What can hang from each mark:
J618: J302 J366 J694
J974: J366
J4: J366
J694: J302 J618
J592: J4 J366
J173: J694
J366: J4 J592 J618
J594: J173

Every row comes from one small tree of marks. Brackets hold a mark, then the marks that hang from it, in the order of their numbers. Every link used is in the known rows. Which tree was each row made from?
Known rows:
{J974 {J366 J4}}: -.31	.45	-.47	-.08	-.20	-.22	.21	-.10	-.09	-.28	.02	.20	.08	.09	-.01	.27	-.12	.13	.08	.35	.24	-.12	-.24	-.05	.18	.07	-.25
{J694 J302 {J618 {J366 {J592 J4}}}}: -.14	-.13	.04	-.14	-.36	-.10	-.24	.15	.54	.14	.10	-.22	-.18	-.14	.79	.14	.34	-.19	.14	.16	-.12	.22	.15	-.17	-.28	.12	.04
{J4 {J366 J592 J618}}: .08	-.01	-.21	.09	-.12	.09	.05	.04	-.05	.36	-.27	.05	.10	.01	-.01	-.15	.23	.24	-.04	.17	.00	.14	.33	-.03	.10	-.14	-.12
{J618 {J366 J4}}: -.30	.24	-.24	.04	.03	-.22	.19	-.12	.00	-.17	-.11	-.06	.00	-.08	.10	.20	-.09	-.06	.09	.04	-.10	.00	-.38	-.02	-.02	-.16	-.26
{J4 {J366 J592}}: -.07	.22	-.24	.05	-.34	.31	.17	-.02	.31	.23	.05	.01	.16	.01	.02	-.08	-.02	.13	.00	.06	.09	.16	.20	-.13	.07	-.06	-.03
{J694 J302 {J618 {J366 J4 J592}}}: -.05	-.12	-.16	-.19	-.35	.13	-.33	-.05	.19	-.02	-.07	-.22	-.19	.01	.87	.23	.28	-.01	.20	.46	-.27	.27	.03	-.13	-.20	-.17	-.31
{J592 {J4 {J366 {J618 {J694 J302}}}}}: -.02	.07	.08	.06	.01	.27	.00	.39	.22	.11	-.09	.23	-.13	-.05	.14	-.28	.14	.00	.01	.11	.09	.20	.34	.27	-.05	.06	.22
{J4 {J366 J592 {J618 J302 J694}}}: .10	-.37	.21	.26	.07	.51	-.11	.02	-.12	.26	-.11	.19	.01	.07	-.44	-.38	.05	.25	.06	-.09	-.18	.15	.41	.21	.30	.06	.16
{J594 {J173 {J694 {J618 J302}}}}: .24	.16	.47	-.18	.03	-.02	.00	-.32	-.16	-.28	.64	-.40	.19	-.04	-.42	.19	-.58	-.20	.10	-.47	.41	-.19	-.50	-.24	-.27	-.16	.22
{J618 J366 J694}: -.17	.08	.41	.13	.25	.34	.13	.08	-.09	-.23	.21	-.07	-.02	-.03	-.19	.09	-.26	-.14	-.09	-.56	-.28	-.05	-.28	.20	-.01	-.10	.02
{J366 J4 J592 {J618 {J694 J302}}}: .25	-.07	-.03	-.04	.01	.51	-.28	.19	-.31	-.05	-.25	.31	-.15	.30	.25	-.14	.11	.10	-.17	.41	-.20	.05	.33	.19	-.03	-.26	-.10
{J366 J4 J618}: .07	.22	-.34	-.17	.16	-.31	.12	-.09	-.31	-.11	-.28	.10	.12	.02	-.10	.11	-.10	.02	-.06	.17	.13	-.10	-.02	-.05	.04	-.17	-.20
{J4 {J366 J618}}: .02	.11	-.15	.05	.13	-.05	.16	.07	-.03	.15	-.17	-.02	.21	-.10	-.16	-.05	.08	.09	.00	.05	.15	.13	.13	.02	.11	-.16	-.05
{J974 {J366 J4 J592 {J618 J302}}}: -.12	-.25	-.44	.11	-.09	-.21	-.15	-.03	-.35	.02	-.29	.34	-.05	.18	-.16	.01	.27	.34	.02	.50	.08	-.03	.11	.11	.35	.13	-.20
{J592 J4}: -.16	.40	-.09	-.19	-.12	-.32	.34	.00	.40	-.12	.20	.09	.16	-.15	-.12	.06	-.24	-.28	-.14	-.35	.32	-.09	-.05	-.17	-.17	.14	.24
{J618 J366}: -.13	.12	.07	.08	.17	-.05	.21	.02	.05	-.17	.15	-.18	.05	-.12	-.10	.18	-.12	-.15	-.13	-.48	-.13	-.04	-.33	.03	-.10	-.15	-.14
{J592 J4 {J366 {J618 J694}}}: .04	.23	.05	.15	.38	-.37	.38	.12	.06	.15	-.10	.12	.00	-.17	-.17	-.20	-.11	.00	.06	-.17	.20	-.20	.09	.15	.17	.29	.22
{J594 J173}: .13	.44	.25	-.04	-.11	.20	.40	-.06	-.09	-.29	.50	-.22	.13	.02	-.39	.04	-.50	-.27	-.23	-.61	.22	-.29	-.18	.07	-.15	-.24	.16
{J4 {J366 J592 {J618 J302}}}: .12	-.36	-.05	.25	-.02	.09	-.04	-.04	.05	.30	-.16	.08	.09	-.03	-.29	-.31	.21	.19	-.01	-.05	.02	.17	.35	.00	.21	.05	.06
{J366 J618}: .17	.09	.05	-.09	.25	-.16	.12	.09	-.24	-.11	.02	.00	.18	-.05	-.25	.05	-.09	-.12	-.28	-.32	.09	-.10	-.01	.03	.00	-.09	.01
{J594 {J173 {J694 J302}}}: .27	.45	.37	-.12	.01	.27	.08	.08	-.18	-.46	.61	-.13	.10	.14	-.11	.12	-.38	-.26	-.32	-.32	.36	-.26	-.55	.07	-.43	-.38	.08
{J173 {J694 J302 J618}}: .24	.20	.26	-.39	.04	.07	-.24	-.04	.03	-.28	.42	-.24	.15	-.03	.33	.39	-.21	-.21	-.02	-.06	.33	.02	-.32	-.31	-.37	-.18	.00

Which tree is each row?
-.10	-.35	.30	-.01	.13	-.18	-.06	-.23	.20	-.10	.28	-.42	.06	-.24	-.05	.21	-.14	-.23	.22	-.46	-.09	.17	-.22	-.15	-.03	.17	.11 => {J694 {J618 J302 J366}}
-.25	-.22	-.16	.17	-.17	-.13	-.05	-.23	.12	-.02	-.15	.06	-.10	.02	-.04	.04	.07	.02	.15	.01	-.23	.06	-.20	-.01	.04	-.05	-.13 => {J618 J302 {J366 J4 J592}}
.18	.08	.01	.20	.38	.03	.05	.02	-.20	-.04	-.21	.19	-.19	-.01	.25	-.11	.04	.09	.15	.35	.07	-.05	.06	.25	.12	-.03	-.11 => {J592 {J366 J4 {J618 {J694 J302}}}}
-.16	-.29	-.23	.11	-.13	-.47	-.06	.11	.02	.11	-.17	.32	-.04	.04	-.24	-.15	.36	.16	-.09	.19	.15	-.06	.21	.06	.29	.46	.17 => {J974 {J366 {J592 J4} {J618 J302}}}
-.29	.16	-.15	.06	-.20	-.18	.15	.05	.39	.09	-.01	-.05	-.10	-.05	.19	-.01	.14	-.10	-.09	-.11	-.10	-.04	-.05	-.01	-.12	.10	.04 => {J618 {J366 {J592 J4}}}
.13	-.10	.22	-.19	-.01	.14	-.38	.03	.02	-.04	.20	-.29	-.03	.05	.59	.26	.19	-.05	.01	.12	-.20	.13	-.32	-.18	-.35	-.25	-.21 => {J173 {J694 J302 {J618 {J366 J592}}}}
.03	-.22	.19	-.10	-.20	.26	-.31	.03	.23	.02	.17	-.33	-.10	-.06	.73	.19	.28	-.12	.02	.09	-.27	.23	.02	-.09	-.21	-.07	-.09 => {J694 J302 {J618 {J366 J592}}}
.11	-.29	.01	.05	.10	.25	-.18	-.10	-.33	.01	-.23	.29	-.10	.20	-.34	-.17	-.13	.17	-.02	.04	-.20	-.04	.22	.12	.19	-.05	.02 => {J366 J4 J592 {J618 J302 J694}}
-.03	-.44	.21	.03	-.10	.02	-.21	-.24	.19	.10	.22	-.31	-.03	-.11	.10	.09	.07	-.10	.18	-.28	-.22	.20	.02	-.19	-.01	.10	.03 => {J694 {J618 J302 {J366 J592}}}
.14	.24	-.17	.18	.38	-.10	.28	-.10	-.27	.02	-.27	.10	-.02	-.05	-.10	-.09	-.19	.21	.18	.20	.09	-.18	.00	.15	.24	-.01	-.12 => {J592 {J366 J4 {J618 J694}}}
-.08	.16	-.04	-.24	.07	-.17	-.31	-.09	-.05	-.24	-.02	-.28	-.02	-.01	.60	.43	.03	-.07	.27	.36	-.01	.09	-.56	-.20	-.39	-.25	-.36 => {J173 {J694 J302 {J618 {J366 J4}}}}
.11	.29	-.38	.15	.33	-.53	.33	-.17	-.15	.16	-.28	.05	.09	-.12	-.02	.06	-.02	.13	.18	.29	.24	-.13	-.10	-.06	.16	-.04	-.22 => {J592 {J366 J4 J618}}
.09	.06	.01	-.06	.02	.13	.02	.22	-.07	.13	-.13	.17	-.03	.11	-.12	-.25	-.02	-.02	-.21	-.06	-.05	-.14	.31	.04	.01	.11	.22 => {J366 {J592 J4} {J618 J694}}
-.14	.11	.12	.05	.05	.40	-.06	.12	-.07	-.32	.05	.12	-.22	.06	.34	.08	-.10	-.10	.02	.07	-.31	.11	-.25	.32	-.16	-.18	-.15 => {J618 {J366 J4} {J694 J302}}
.03	-.04	-.02	.06	.07	.39	-.07	.26	-.47	.05	-.11	.20	-.03	.26	-.19	-.01	.10	.27	-.21	.10	-.22	-.14	.17	.33	.27	.07	-.09 => {J974 {J366 J592 {J618 J694}}}
-.35	.26	-.37	-.06	-.43	-.20	.15	.11	.26	.02	.04	.24	.02	.11	.02	.07	.11	.07	-.11	.20	.22	-.08	.13	-.07	.07	.34	.06 => {J974 {J366 {J592 J4}}}
.10	-.31	-.04	.02	-.06	-.29	-.02	-.02	.14	.14	-.08	.15	.01	.00	-.24	-.23	.14	-.08	-.11	-.16	.13	-.02	.28	-.02	.02	.27	.27 => {J366 {J592 J4} {J618 J302}}
.06	.07	-.23	-.13	-.13	-.27	.09	.12	.09	.20	-.16	.11	.03	-.02	.00	-.11	.18	-.05	-.26	.04	.08	-.11	.22	-.10	-.04	.10	.13 => {J366 {J592 J4} J618}
-.13	-.32	-.10	-.07	-.22	-.15	-.25	-.38	.20	.06	-.06	-.25	-.07	-.08	.25	.15	.06	.06	.39	.19	-.23	.16	-.02	-.21	.03	.02	-.18 => {J694 {J618 J302 {J366 J4 J592}}}
-.17	.06	-.13	-.02	-.06	.07	-.02	.35	-.20	.09	-.16	.28	-.09	.17	-.14	-.11	.17	.22	-.14	.30	-.05	-.18	.24	.21	.20	.31	.09 => {J974 {J366 {J592 J4} {J618 J694}}}
-.03	-.09	.09	-.13	-.17	.02	-.09	-.10	.14	.12	.10	-.43	.02	-.06	.34	.19	.07	-.06	.09	-.11	-.29	.11	-.05	-.23	-.15	-.07	-.10 => {J694 {J618 {J366 J592}}}
.06	-.32	.19	.10	.01	.08	-.11	.12	-.01	.11	-.07	.23	-.09	.08	-.43	-.31	-.02	-.02	-.18	-.25	-.03	-.06	.34	.09	.13	.27	.36 => {J366 {J592 J4} {J618 J302 J694}}
.01	-.29	.32	.23	.26	.32	.01	.02	-.15	.11	-.03	.08	.09	-.10	-.54	-.23	-.14	.12	.08	-.24	.02	.18	.20	.27	.27	.03	.21 => {J4 {J366 {J618 J302 J694}}}
.08	-.13	.21	.26	.41	-.36	.23	-.03	.16	.11	.04	.16	-.11	-.20	-.43	-.29	-.12	-.04	.18	-.27	.19	-.12	.08	.15	.27	.44	.39 => {J592 J4 {J366 {J618 J302 J694}}}
.11	-.25	-.24	.04	-.04	-.16	-.14	-.16	-.20	.07	-.28	.21	.04	.11	-.20	-.15	.10	.12	-.03	.19	-.01	-.04	.18	-.01	.14	-.07	-.10 => {J366 J4 J592 {J618 J302}}
.15	.19	.47	-.14	.03	.21	-.11	.06	-.21	-.28	.49	-.55	-.06	-.01	.30	.26	-.20	-.25	.04	-.17	.04	-.08	-.60	-.01	-.46	-.40	-.04 => {J594 {J173 {J694 J302 {J618 J366}}}}
